Each row was made from one small tree. The marks that hang from a mark follow it in brackets, in alphabetical order. Every link used is in the known rows. Write each row's tree.
Known rows:
mafo[buso[gizakor] lobap mora[tidi]]: [ 37 -34  34  -8  38  15  45  32  -1 -26  -1 -18   1   9   5 -35  36  38
  33]
nilo[mafo[buso lobap mora[gizakor tidi]]]: [ 18 -27  19   2   6  16  16  20  13  -6  -1   8 -30  37 -16 -23  25  48
 -23]
gizakor[lobap]: [-22   9  32   2   6  28 -56  -3   5  -5  -3  30   0  43 -30  36   9 -34
   3]
mora[mafo[buso] tidi]: [  7 -10   0  -6  11  21  -2  46  16  -1 -40 -12  -9  38 -47 -10  46  33
 -10]
nilo[mafo[lobap mora]]: [ -1 -11 -11   3   8  36 -20  13   7 -14   4  15  -8  59 -21  -8 -19  16
 -27]
gizakor[nilo[mafo[buso[tidi]]]]: [-43  -2   8  12  -2  33 -56  51 -11 -37  -9  19 -16  49 -31  45  -5 -41
 -10]
mora[mafo tidi]: [ -6   7  -8  -4   1  32 -25  40   7  31 -53 -13  -6  45 -57   5  36  24
 -21]
mora[mafo[buso[gizakor]] tidi]: [ 10  -9   8  -5  10  13  10  51  -2   0 -32 -26  -9  25 -46  -5  49  21
  -9]
mora[mafo[buso lobap] tidi]: [ 13 -20  11  -4   6  25  16  36  12  21 -24 -26 -17  37 -34 -26  31  42
  -3]
nilo[mafo[buso lobap[tidi] mora]]: [ 31 -33   7  -2  18  22  -3  12  25 -47  33  19  -2  60   2 -29 -25  14
 -21]
lobap[mafo[buso mora[gizakor[nilo]]] tidi]: [ 56 -44  19 -17  20  -6 -31  33  28 -32  29  45 -19  30  26 -40  10  28
 -20]
lobap[mafo[buso[gizakor[nilo] tidi] mora]]: [  9 -25   1 -17  37   6   0  52 -21 -54  22   6   3  10   7 -19  11  -4
   3]
mafo[buso lobap[tidi]]: [ 36 -42  27   3  14  17 -23  20  24 -40  29   9 -21  50  13 -29 -14  10
  22]
nilo[mafo[buso mora[gizakor[lobap]]]]: [  6 -16  21   0  13   9  -8  11  19 -26   8  35 -16  38 -26  -2  21  20
 -33]
gizakor[lobap nilo[mafo[buso mora[tidi]]]]: [-24   3  53  -2   6  33 -25   7   7  -9  -1  37  12  38 -23  48  19 -41
 -17]
mora[mafo[buso[tidi] lobap]]: [ -1 -22  -3  -2  14  24  11  40  -3  17   0 -29  -7  37 -32 -27  -4  26
   4]
lobap[mafo tidi]: [ 28 -19  -8 -11   4  11 -70  20  15 -44  29  35 -17  59   9 -18 -21 -15
 -27]
buso[gizakor[lobap] mafo[mora] tidi]: [-11  14  15 -25  44  18  20  31 -51  34  20 -37  39   1 -43  25  15 -77
  -3]
gizakor[lobap[tidi] nilo[mafo[buso mora]]]: [ -3  -9  54  -4   5  27 -40  -3  20 -19  28  48  21  51  -5  40 -14 -57
 -23]

Which tree is each row?
[  9  -4  52   4 -12   8 -59  -4  12  40  -2  34 -30  35 -21  24  20  -3
 -13] : mora[gizakor[lobap[tidi]]]
[-32  -1   8  19 -20  43 -69  34  -7   2 -11  22 -32  59 -27  40 -18 -24
 -18] : gizakor[nilo[mafo[lobap]]]
[ 33   1  20 -22  34  10  -6  18 -14  22  29  -6  26  18 -28  12  12 -64
 -19] : buso[gizakor[lobap[tidi]] mafo[mora]]
[-24   7  32  14 -30  24 -59  40  -6  43 -52  20 -54  35 -43  48  49   7
 -29] : mora[gizakor[nilo[mafo]] tidi]
[ 44 -25 -11 -21  25  12 -45  17  23 -42  25  39   8  50  17 -36 -16   6
 -25] : lobap[mafo[mora] tidi]
[ 12 -28 -13 -20  45   9  -1  40   0 -65  19  15   6  24   5 -40   9  18
   0] : lobap[mafo[buso[tidi] mora]]
[-30  -7  23  16 -16  15 -52  49 -11  16 -21  20 -49  31 -34  36  22   0
 -18] : mora[gizakor[nilo[mafo[buso[tidi]]]]]
[-37 -10  16  14  -6  37 -41  43 -14 -18   4   8 -23  49 -20  33 -16 -31
  -3] : gizakor[nilo[mafo[buso[tidi] lobap]]]
[ 15  11  21 -22  34  16  11  25 -24  29   1 -17  20   7 -44  20  45 -52
 -13] : buso[gizakor[lobap] mafo[mora[tidi]]]
[ 26 -13 -11  -7  12  26 -41  32   3  22  17  -7 -21  51 -25 -10 -10 -32
 -12] : buso[mafo[lobap[tidi]]]
[ -7  -6  67  -1 -17   7 -34  16  -3  39 -15  29 -45  11 -17  28  63  -1
 -13] : mora[gizakor[lobap[mafo[buso]] nilo] tidi]
[-19  -8  41  -2  27  10  -1  29 -27 -42  19 -14   7  13 -19  23  15 -44
  26] : mafo[buso[gizakor[lobap] tidi]]
[ 16 -22  15  -1  17  19  26  24  -3 -37  12  -7  -7  37 -13 -15  12  14
 -15] : nilo[mafo[buso[gizakor] lobap mora[tidi]]]
[ 44 -27  10 -15   8   5 -52  25  19   0  14  45 -16  36  16 -24   0  19
 -30] : lobap[mafo[mora[gizakor[nilo]]] tidi]
[ 14  -8  47  -6  10  19 -42  11  17  43 -18  42   0  23 -11  18  23  13
  -4] : mafo[mora[gizakor[lobap[tidi] nilo]]]
[  7  -4  27  -3  10  25 -31  42   8  37 -62  23 -15  17 -25  14  57  44
   1] : mafo[mora[gizakor[nilo] tidi]]
[ -6 -24   1  -2  26  28  16  23  -2 -40  22  -3   4  46 -13 -18 -17   9
  -8] : nilo[mafo[buso[tidi] lobap mora]]
[  6 -12  32  -3  11  11   5  11  16 -17  -4  25 -13  35 -28   2  38  19
 -33] : nilo[mafo[buso mora[gizakor[lobap] tidi]]]
[-28   5  35  -1  -8  26 -72   8  -7   5  12  46 -12  36 -12  43   3 -52
 -13] : gizakor[lobap[mafo] nilo]
[  9 -21  12 -12  55  11  23  52 -16 -55  -2 -14  25   7 -10 -12  21   5
  30] : mafo[buso[gizakor tidi] mora]
[ -4  -9  63  10 -25   9 -59   6  11  30  10  43 -36  39 -19  43  13 -26
 -30] : mora[gizakor[lobap[tidi] nilo[mafo[buso]]]]
[ 11 -21   1   3  14   9 -15  32  19 -37  -4  31 -26  42 -27 -11  22  37
 -32] : nilo[mafo[buso mora[gizakor]]]
[ -9   4 -27 -22  49  31  -8  56 -22  13 -12 -21  25  25 -45   2  10 -33
  -1] : buso[mafo[mora] tidi]
[ -3  -8   1 -13  26  29   3  52 -31  78  -7 -28  -7  11 -33  -3  12 -11
   2] : buso[mafo[lobap mora[gizakor[nilo]]] tidi]
[-18  -4  23  -3  11  17   0  43 -21  17  -2 -22   9  19 -41  20  12 -22
  -3] : mora[mafo[buso[gizakor[lobap nilo] tidi]]]
